Each row was made from one walk, in order. Every step used is in the known rows, and no mark comes twice. Write each row's walk.
Known rows:
popozul lofip namet rafez pimu: [ -3.7  -5.8   4.9  12.3   0.3   5.4 -32.1  -3.0   4.8  -2.1 -20.1  17.3
  -5.0  13.0   4.8  -1.4  -4.8]
kanez lofip popozul rafez: [-20.5   4.5  -8.9   8.2  12.6   8.5   3.8  27.6  13.9 -12.9 -28.2  10.9
   7.9  21.3  -0.2  -3.0   0.2]
rafez kanez: [  1.3   8.6  -4.8  43.4   2.0   8.5   9.0  -5.4  -2.0 -12.6   0.6   0.3
   3.2  12.9 -10.8  -9.5   4.1]
namet lofip popozul rafez kanez: [-12.4  -1.0  -4.6  36.3  13.9  11.8   9.1  11.2   4.4 -16.9 -18.0  -4.2
   2.9  16.3 -16.5  -8.2  11.6]
kanez lofip namet rafez pimu: [-12.2  -5.7  -1.1  35.9   8.2   9.3 -23.8  31.4   4.4  -3.5 -16.4  11.6
   4.6  19.3   2.9   4.7 -15.1]
kanez lofip namet rafez: [-12.4  -0.1  -4.8  32.0   3.5   6.5 -18.0  32.6  23.9 -11.6 -24.1   7.3
   7.8  17.6   6.3   0.6  -5.7]
lofip kanez: [ -2.6  13.3  -3.4  13.3  -9.2   2.1   0.0  11.2  10.2 -15.2   0.5  13.8
   2.9  12.1  -0.1  -2.9   6.2]
pimu rafez popozul: [ 19.3  13.1  -5.9  19.1   0.1   2.3   7.6 -11.2  -3.6  -0.4  17.3  13.6
   4.4  12.0  -1.0 -26.0 -10.5]
popozul rafez: [ -9.0   2.5  -1.4   5.8  -0.2   5.2   5.7   2.0  -4.6  -7.4  -1.4   5.1
   5.5  15.5  -0.9 -22.1   2.1]
namet rafez pimu: [-19.6   4.2   0.9   4.3  -3.6   3.6 -22.8   7.1  -0.4   6.5  25.6  -1.7
  -3.6  15.6  -3.0 -10.0  -7.3]
popozul lofip namet rafez: [ -4.0   0.2   0.8   7.1  -4.8   2.4 -26.2  -1.6  23.3 -10.4 -28.7  12.8
  -1.7  11.3   8.4  -5.8   4.9]
lofip namet rafez: [ -8.9   1.2  -1.8  13.5  -7.6   3.4 -22.9  14.4  17.7  -9.9  -8.6   0.2
   3.3  14.4   4.1 -13.5   2.9]
kanez lofip: [-13.8   8.9  -8.6  25.8   7.6   5.3   9.9  21.3  13.0  -7.4  -8.5   9.7
   4.5  16.2  -1.1   1.1  -6.9]
popozul lofip: [ -5.4   9.0  -2.8   2.3   0.1   1.5   1.0 -13.0  12.2  -6.0 -13.4  15.6
  -4.8  10.1   1.1  -4.2   3.6]
kanez lofip popozul: [-22.0  12.5 -12.7   9.6   9.8   5.4   3.1  29.1  23.4 -11.3 -20.6   8.5
   1.9  19.0  -2.8   7.0  -0.9]
namet rafez kanez lofip: [-11.9   7.0  -6.0  52.8   7.3  10.6  -7.9  18.3  16.6 -10.2  -1.7  -1.6
   6.6  16.6  -5.3   0.8  -3.8]
kanez lofip popozul rafez namet: [ -7.6   8.2   0.8  16.1  12.1   9.7   6.4  20.4  11.3 -13.7 -19.5   6.8
   4.0  19.5  -8.6  -7.5   1.1]
namet rafez kanez lofip popozul: [-19.5  10.4  -9.7  36.5   9.5  10.8 -14.6  25.4  27.2 -14.4 -11.1  -2.5
   4.3  19.3  -7.1   7.1   2.4]
pimu rafez kanez lofip: [  9.5  10.1 -11.9  68.6  14.4  12.0  18.3   7.0   5.0 -11.8  10.3  11.6
  15.0  15.2 -11.2   2.8 -10.5]
lofip namet: [  1.1   1.4  -4.0  22.6  -2.2   4.4  -1.4   9.8   6.7 -13.5 -23.0   9.0
   4.0  13.8   0.6 -10.3   2.6]

Which walk is each row?
[  5.5  -0.6  -1.2  31.5   4.8   6.2 -20.1  23.9  13.2  -9.0 -38.8  13.0
   4.2  17.3  10.3 -12.2 -11.2]
kanez lofip namet rafez popozul
[  7.9  -1.8   2.0  43.5   0.5   8.8 -21.8 -10.8  15.5 -16.6 -34.1  11.3
   1.4  10.9   0.5  -3.3   7.0]
popozul lofip namet rafez kanez
[ 21.1   1.2 -10.7  84.0  15.3  14.3  12.6  13.0   4.6 -19.6 -17.3  18.8
  18.6  15.8  -7.7   4.9  -9.7]
pimu rafez kanez lofip namet
[-24.7   0.4  -5.2  -0.3   9.0   5.1   4.7  20.0  12.1  -9.7 -12.5  -1.7
   0.0  16.5  -8.5 -10.7   9.2]
namet lofip popozul rafez
[-10.4  10.4 -11.6  44.0  15.0  12.0   7.0  21.5  15.7 -17.9 -24.8   6.3
   5.2  18.8 -10.7   9.0   1.9]
rafez kanez lofip popozul
[-20.9  -1.0  -4.9  12.0  18.1  11.3  -1.9  27.0  -5.3  -5.1 -20.0  15.1
   5.0  23.3  -3.9   1.0  -9.5]
kanez lofip popozul rafez pimu
[ -8.2   7.9  -2.1  35.6  -3.5   7.3 -12.3  -0.4  10.0  -8.8  13.1  -8.3
   2.0  13.4  -7.9 -12.2   4.7]
namet rafez kanez
[  3.5  11.4   5.7  30.9  -2.6   3.1   8.8  13.0  14.0 -14.5   8.6   4.7
  -4.5   8.3 -14.0  -0.8   8.6]
rafez namet lofip kanez
[  4.8   3.3  10.3  29.6   0.1   6.1   9.4  12.0   2.8 -15.9   0.4   6.5
   0.9  10.7 -11.5 -11.1   8.9]
popozul rafez namet lofip kanez
[ -4.9   4.2  -5.0  25.7   7.4  11.7   3.5   1.2  -0.4 -17.7 -17.4   1.4
   6.0  17.9 -10.3 -14.2  11.2]
lofip popozul rafez kanez
[ -2.6   0.3  -7.5  40.0   8.8   7.6   3.8  27.9  11.8 -15.6 -38.0  15.6
   8.8  17.1   2.6   3.4  -6.0]
kanez lofip namet
[  2.8  12.2  -1.3   7.5  -6.2   1.7  -3.5  -5.3  15.6 -15.6 -17.0  26.7
  -2.0   8.8   3.9   4.3   7.8]
popozul lofip kanez
[-17.1   0.2  -1.7  -4.7   7.4   8.2  -6.7   8.3 -11.1  -2.3  -5.3   8.2
   0.5  20.1  -6.0 -12.3  -1.1]
lofip popozul rafez pimu
[  9.5   0.6   2.0  14.6  -5.8   3.1 -24.2   6.6   6.6  -6.9 -24.5   6.5
   0.0  13.8   8.5 -25.7  -2.7]
lofip namet rafez popozul
[ -1.5   9.7   0.3  -0.1  -6.7   0.8 -18.6   0.0   8.1   0.7   5.0   0.4
  -3.7  13.5   4.9 -27.0  -3.3]
namet rafez popozul
[ -2.5   0.3   8.1  24.2   6.1   6.2  14.6   4.6  -0.3  -6.5   6.7  -3.9
  -1.0  12.2 -14.6 -20.3   4.6]
popozul rafez namet lofip
[ -1.2  -0.4  -3.9  60.6  16.0  14.8  14.5  12.0  -6.4 -16.1 -21.8   9.8
  13.6  18.6  -6.4  -6.1  -3.6]
popozul rafez kanez lofip
[ -4.5   7.8   4.0  26.4   3.4   2.8  13.5   5.6   9.9  -4.8  13.9  -6.3
  -6.4   9.7 -17.3 -10.2   3.6]
rafez namet lofip
[ 12.7   8.5   0.6   3.2   1.1   1.2   0.0 -20.6   1.4  -3.2 -27.6  22.4
  -7.3   9.6   5.5 -16.9  -2.1]
rafez popozul lofip
